What can hang from each mark
j_767: j_498
j_89: j_350 j_707
j_768: j_199 j_350
j_667: j_199 j_350
j_589: j_498
j_199: j_89 j_667 j_768
j_350: j_667 j_767
j_498: j_589 j_767
j_707: j_89 j_589 j_667

Every row comes from one small tree of marks. The marks that hang from a mark follow it in brackets, in the order of their numbers. Every link used is in the known rows. Which tree was each row made from?
Known rows
j_707(j_89 j_589 j_667(j_199)): [ 0.25  0.38 -0.07 -0.28  0.23 -0.30 -0.28  0.16  0.05  0.20 -0.01 -0.32
 -0.11 -0.07 -0.24  0.17 -0.13  0.04  0.32 -0.09 -0.05 -0.07  0.26  0.07
 -0.24]
j_199(j_89): [ 0.21  0.07  0.03 -0.34  0.09 -0.02 -0.10  0.12 -0.01  0.12 -0.06 -0.11
 -0.03  0.13 -0.20 -0.17 -0.04 -0.01 -0.10  0.03  0.04  0.00  0.17 -0.14
 -0.19]
j_589(j_498(j_767)): [ 0.01 -0.01  0.16 -0.04  0.13  0.06 -0.26  0.02  0.10 -0.01 -0.32 -0.21
 -0.02  0.03 -0.22  0.04 -0.01  0.08 -0.01 -0.14  0.20 -0.05  0.22  0.05
 -0.12]
j_707(j_89(j_350) j_589(j_498(j_767)) j_667(j_199(j_768))): [ 0.37  0.20 -0.04 -0.05  0.36 -0.32 -0.38  0.11 -0.02  0.20 -0.07 -0.35
 -0.07  0.03 -0.18  0.25  0.07  0.23  0.35  0.06  0.13 -0.01  0.44  0.06
 -0.44]
j_707(j_89 j_589(j_498) j_667(j_199 j_350)): [ 0.13  0.26 -0.03 -0.09  0.36 -0.30 -0.42  0.20  0.08  0.19 -0.02 -0.45
 -0.07 -0.34 -0.23  0.32 -0.06  0.00  0.37 -0.25  0.02  0.03  0.44  0.10
 -0.37]
j_667(j_199(j_89 j_768(j_350(j_767)))): [ 0.35  0.00 -0.07 -0.25  0.17 -0.06 -0.10  0.03 -0.06  0.14 -0.05 -0.10
  0.03  0.02 -0.03 -0.05  0.07 -0.04 -0.06  0.13  0.06 -0.01  0.37 -0.31
 -0.46]
j_667(j_199(j_89 j_768) j_350(j_767(j_498))): [ 0.14 -0.03 -0.10 -0.19  0.10 -0.12 -0.16  0.10  0.02  0.05 -0.02 -0.28
  0.06 -0.16 -0.05  0.13  0.17 -0.16  0.02  0.05  0.20 -0.14  0.51 -0.30
 -0.52]
j_199(j_89(j_350 j_707(j_589(j_498))) j_667 j_768): [ 0.39  0.03 -0.06 -0.16  0.49 -0.19 -0.52  0.03 -0.19  0.25  0.05 -0.17
  0.07  0.47  0.03 -0.33  0.19  0.21  0.08  0.44 -0.01  0.19  0.21 -0.14
 -0.34]
j_350(j_667(j_199(j_89(j_707(j_589)))) j_767): [ 0.49  0.18 -0.09 -0.22  0.13 -0.18 -0.17  0.05 -0.20  0.02 -0.25 -0.12
  0.16  0.24 -0.21 -0.13  0.11  0.01  0.19  0.11  0.11  0.03  0.31  0.04
 -0.11]
j_199(j_89 j_667): [ 0.20  0.15  0.00 -0.33  0.22  0.02 -0.31  0.10 -0.02  0.14 -0.08 -0.20
  0.04  0.23 -0.15 -0.30  0.01  0.02 -0.05  0.28 -0.04  0.02  0.21 -0.05
 -0.11]
j_768(j_350): [ 0.12  0.16  0.10 -0.21  0.38 -0.03 -0.05  0.13 -0.10  0.20 -0.17 -0.10
 -0.06 -0.03 -0.13 -0.11 -0.05 -0.03  0.01 -0.08  0.00  0.11  0.03 -0.20
 -0.27]
j_89(j_350 j_707(j_589(j_498(j_767)) j_667(j_199))): [ 0.24  0.29  0.17  0.05  0.57 -0.41 -0.45  0.22 -0.12  0.14 -0.15 -0.27
  0.03  0.13 -0.02 -0.04  0.07  0.22  0.27 -0.06  0.02  0.17  0.37 -0.03
 -0.21]
j_707(j_667(j_199 j_350(j_767(j_498(j_589))))): [ 0.06  0.33  0.02 -0.09  0.33 -0.23 -0.23  0.19  0.07  0.10 -0.17 -0.39
  0.04 -0.13 -0.14  0.21  0.11 -0.09  0.27 -0.03  0.05 -0.16  0.40 -0.01
 -0.19]
j_89(j_350 j_707): [ 0.27  0.15  0.18 -0.17  0.42 -0.24 -0.18  0.22 -0.18  0.17 -0.12 -0.03
 -0.02  0.21  0.01 -0.28  0.07  0.07  0.08 -0.03 -0.03  0.18  0.13 -0.26
 -0.20]
j_768(j_199(j_89 j_667) j_350(j_767)): [ 0.13  0.35  0.01 -0.23  0.27 -0.08 -0.02  0.20 -0.44  0.19 -0.30 -0.24
  0.25  0.17 -0.15 -0.01  0.07 -0.09 -0.02  0.28  0.14  0.15  0.35 -0.24
 -0.39]
j_199(j_89(j_350(j_667 j_767) j_707(j_589)) j_768): [ 0.66  0.04 -0.10 -0.24  0.28 -0.24 -0.16  0.05 -0.32  0.22 -0.08 -0.04
  0.11  0.56 -0.09 -0.27  0.25  0.16  0.13  0.38  0.15  0.14  0.16 -0.12
 -0.36]
j_667(j_199(j_89(j_707) j_768) j_350(j_767(j_498))): [ 0.17 -0.02 -0.01 -0.17  0.20 -0.19 -0.22  0.13 -0.04  0.09  0.00 -0.27
  0.11 -0.09 -0.01  0.05  0.17 -0.16  0.02  0.05  0.18 -0.05  0.55 -0.29
 -0.52]
j_498(j_589 j_767): [ 0.20  0.21  0.09 -0.20  0.08 -0.11 -0.16  0.00  0.00  0.10 -0.29 -0.14
 -0.09  0.38 -0.18  0.18  0.11  0.01 -0.02  0.21  0.15 -0.22  0.05  0.08
 -0.08]
j_667(j_199(j_89(j_707(j_589(j_498))) j_768) j_350): [ 0.18 -0.02 -0.03 -0.08  0.33 -0.20 -0.42  0.09  0.05  0.14  0.10 -0.24
  0.01 -0.18  0.11  0.03  0.11 -0.10  0.02 -0.02  0.02  0.07  0.47 -0.26
 -0.50]
j_89(j_350 j_707(j_667)): [ 0.31  0.30  0.22 -0.13  0.56 -0.28 -0.23  0.28 -0.15  0.23 -0.13 -0.15
  0.03  0.21 -0.03 -0.30  0.07  0.13  0.21  0.02 -0.06  0.18  0.23 -0.12
 -0.14]
j_768(j_199 j_350(j_667 j_767)): [ 0.19  0.37  0.02 -0.13  0.33 -0.03  0.09  0.16 -0.43  0.16 -0.42 -0.12
  0.21  0.08 -0.16  0.02  0.11 -0.10  0.16  0.11  0.19  0.13  0.22 -0.17
 -0.29]
j_350(j_667(j_199)): [ 0.26  0.18 -0.03 -0.17  0.33  0.03 -0.26  0.03  0.06  0.04 -0.17 -0.06
  0.00 -0.06 -0.08 -0.20  0.06 -0.03  0.17  0.03 -0.05 -0.02  0.23 -0.04
 -0.04]

Write each row's tree
[ 0.15  0.29  0.24 -0.13  0.47 -0.18 -0.27  0.26  0.01  0.20 -0.13 -0.26
  0.04  0.02 -0.04 -0.17  0.00 -0.06  0.18 -0.08 -0.04  0.11  0.25 -0.02
 -0.11] : j_89(j_707(j_667(j_350)))
[ 0.18  0.25 -0.06 -0.03  0.43 -0.30 -0.43  0.14  0.02  0.10 -0.04 -0.33
 -0.01 -0.05 -0.16  0.06 -0.02  0.20  0.25 -0.10 -0.02  0.06  0.35  0.01
 -0.22] : j_707(j_589(j_498) j_667(j_199(j_89(j_350))))
[ 0.01  0.23 -0.04 -0.19  0.26 -0.10 -0.29  0.08 -0.05  0.10 -0.23 -0.33
  0.05  0.13 -0.14  0.04  0.16 -0.10  0.16  0.19  0.06 -0.12  0.16 -0.01
 -0.12] : j_199(j_667(j_350(j_767(j_498(j_589)))))
[ 0.54 -0.02 -0.07 -0.28  0.27  0.02  0.00 -0.01 -0.22  0.25 -0.16 -0.06
  0.10  0.33 -0.19 -0.21  0.17  0.04  0.03  0.36  0.18  0.08  0.18 -0.11
 -0.41] : j_199(j_89 j_768(j_350(j_667 j_767)))
[ 0.05  0.39  0.00 -0.09  0.45 -0.11  0.01  0.11 -0.44  0.20 -0.35 -0.16
  0.21  0.13 -0.26  0.14  0.17 -0.07  0.21  0.18  0.23  0.04  0.17 -0.11
 -0.31] : j_768(j_199 j_350(j_667 j_767(j_498(j_589))))
[-0.01  0.14  0.00 -0.17  0.12 -0.16 -0.07  0.13 -0.05  0.07 -0.23 -0.28
 -0.01  0.00 -0.21  0.21  0.14 -0.15  0.12 -0.08  0.19 -0.16  0.14 -0.09
 -0.24] : j_667(j_350(j_767(j_498(j_589))))
[ 0.18  0.34  0.07 -0.18  0.50 -0.03 -0.04  0.20 -0.36  0.26 -0.19 -0.09
  0.17  0.02 -0.15 -0.12  0.07 -0.08  0.03  0.20  0.11  0.23  0.30 -0.20
 -0.39] : j_768(j_199(j_89) j_350(j_667))
[ 0.22  0.14  0.02 -0.18  0.28 -0.22 -0.43  0.16 -0.20  0.14 -0.14 -0.36
  0.17  0.23 -0.14 -0.11  0.09 -0.01  0.08  0.15  0.08  0.17  0.33  0.03
 -0.24] : j_199(j_89(j_707(j_589(j_498))) j_667(j_350(j_767)))
[ 0.41  0.19  0.14 -0.11  0.59 -0.22 -0.30  0.18 -0.18  0.15 -0.12 -0.01
  0.05  0.12  0.03 -0.36  0.17  0.07  0.20  0.06 -0.07  0.22  0.30 -0.19
 -0.17] : j_89(j_350(j_667(j_199)) j_707)
[ 0.36  0.13 -0.03 -0.11  0.28 -0.26 -0.32  0.08 -0.17  0.13 -0.17 -0.19
 -0.07  0.04 -0.29  0.16  0.08  0.17  0.28 -0.02  0.18  0.08  0.30  0.07
 -0.35] : j_707(j_89(j_350(j_667(j_199))) j_589(j_498(j_767)))
[-0.05  0.11  0.04 -0.18  0.09 -0.09 -0.04  0.17 -0.03  0.02 -0.24 -0.29
  0.01 -0.11 -0.20  0.12  0.08 -0.15  0.11 -0.17  0.20 -0.10  0.20 -0.14
 -0.26] : j_667(j_350(j_767(j_498)))
[ 0.35  0.08  0.00 -0.25  0.51 -0.14 -0.33  0.00 -0.30  0.35 -0.05 -0.19
  0.18  0.54 -0.14 -0.23  0.21  0.07  0.03  0.57  0.09  0.08  0.20 -0.07
 -0.39] : j_199(j_89(j_707) j_667 j_768(j_350(j_767(j_498(j_589)))))
[ 0.36  0.07 -0.18 -0.19  0.23 -0.08 -0.19 -0.09 -0.11  0.08 -0.17 -0.13
  0.14  0.29 -0.28  0.01  0.27  0.03  0.21  0.34  0.20 -0.20  0.29  0.04
 -0.21] : j_350(j_667(j_199(j_89 j_768)) j_767(j_498(j_589)))
[ 0.46  0.14  0.09 -0.10  0.58 -0.19 -0.31  0.11 -0.17  0.18 -0.09  0.01
  0.05  0.18  0.10 -0.37  0.22  0.08  0.20  0.18 -0.06  0.19  0.29 -0.23
 -0.24] : j_89(j_350(j_667(j_199(j_768))) j_707)
[ 0.40  0.11 -0.06 -0.14  0.43 -0.08 -0.20  0.06 -0.07  0.12 -0.12 -0.01
 -0.04  0.08  0.05 -0.25  0.22  0.09  0.19  0.18 -0.02  0.04  0.23 -0.24
 -0.24] : j_89(j_350(j_667(j_199(j_768))))
[ 0.01  0.32 -0.03 -0.21  0.24 -0.12 -0.15  0.22 -0.31  0.10 -0.19 -0.25
  0.19  0.19 -0.12 -0.06  0.13 -0.01  0.03  0.28  0.14  0.03  0.36 -0.28
 -0.30] : j_768(j_199(j_89(j_350(j_767(j_498))) j_667))
[ 0.07  0.28  0.14 -0.01  0.50 -0.29 -0.42  0.20  0.00  0.18 -0.11 -0.34
  0.03  0.01 -0.09 -0.02 -0.04  0.04  0.27 -0.20 -0.01  0.15  0.18  0.09
 -0.14] : j_89(j_707(j_589(j_498) j_667(j_350)))
[ 0.24  0.19  0.16 -0.15  0.32 -0.23 -0.34  0.17 -0.07  0.17 -0.11 -0.28
  0.08  0.27 -0.24 -0.09 -0.04  0.14  0.05  0.04  0.12  0.10  0.29  0.14
 -0.17] : j_199(j_89(j_707(j_589(j_498(j_767)) j_667)))
[ 0.20  0.27  0.06 -0.20  0.31 -0.11 -0.25  0.18  0.13  0.12 -0.06 -0.27
  0.02 -0.06 -0.12 -0.11 -0.05  0.03  0.11  0.01 -0.08 -0.05  0.41 -0.04
 -0.14] : j_707(j_667(j_199(j_89)))
[ 0.03  0.37  0.16 -0.07  0.54 -0.17 -0.34  0.20 -0.40  0.25 -0.19 -0.28
  0.23  0.16 -0.09 -0.02  0.03  0.01 -0.02  0.24  0.13  0.28  0.37 -0.14
 -0.41] : j_768(j_199(j_89(j_707(j_589(j_498(j_767)))) j_667) j_350)
[ 0.15  0.10 -0.08 -0.20  0.38  0.04 -0.22 -0.04 -0.11  0.20 -0.20 -0.21
  0.07  0.26 -0.08 -0.17  0.14  0.04  0.12  0.35  0.09 -0.04  0.07 -0.15
 -0.29] : j_199(j_667 j_768(j_350(j_767(j_498))))
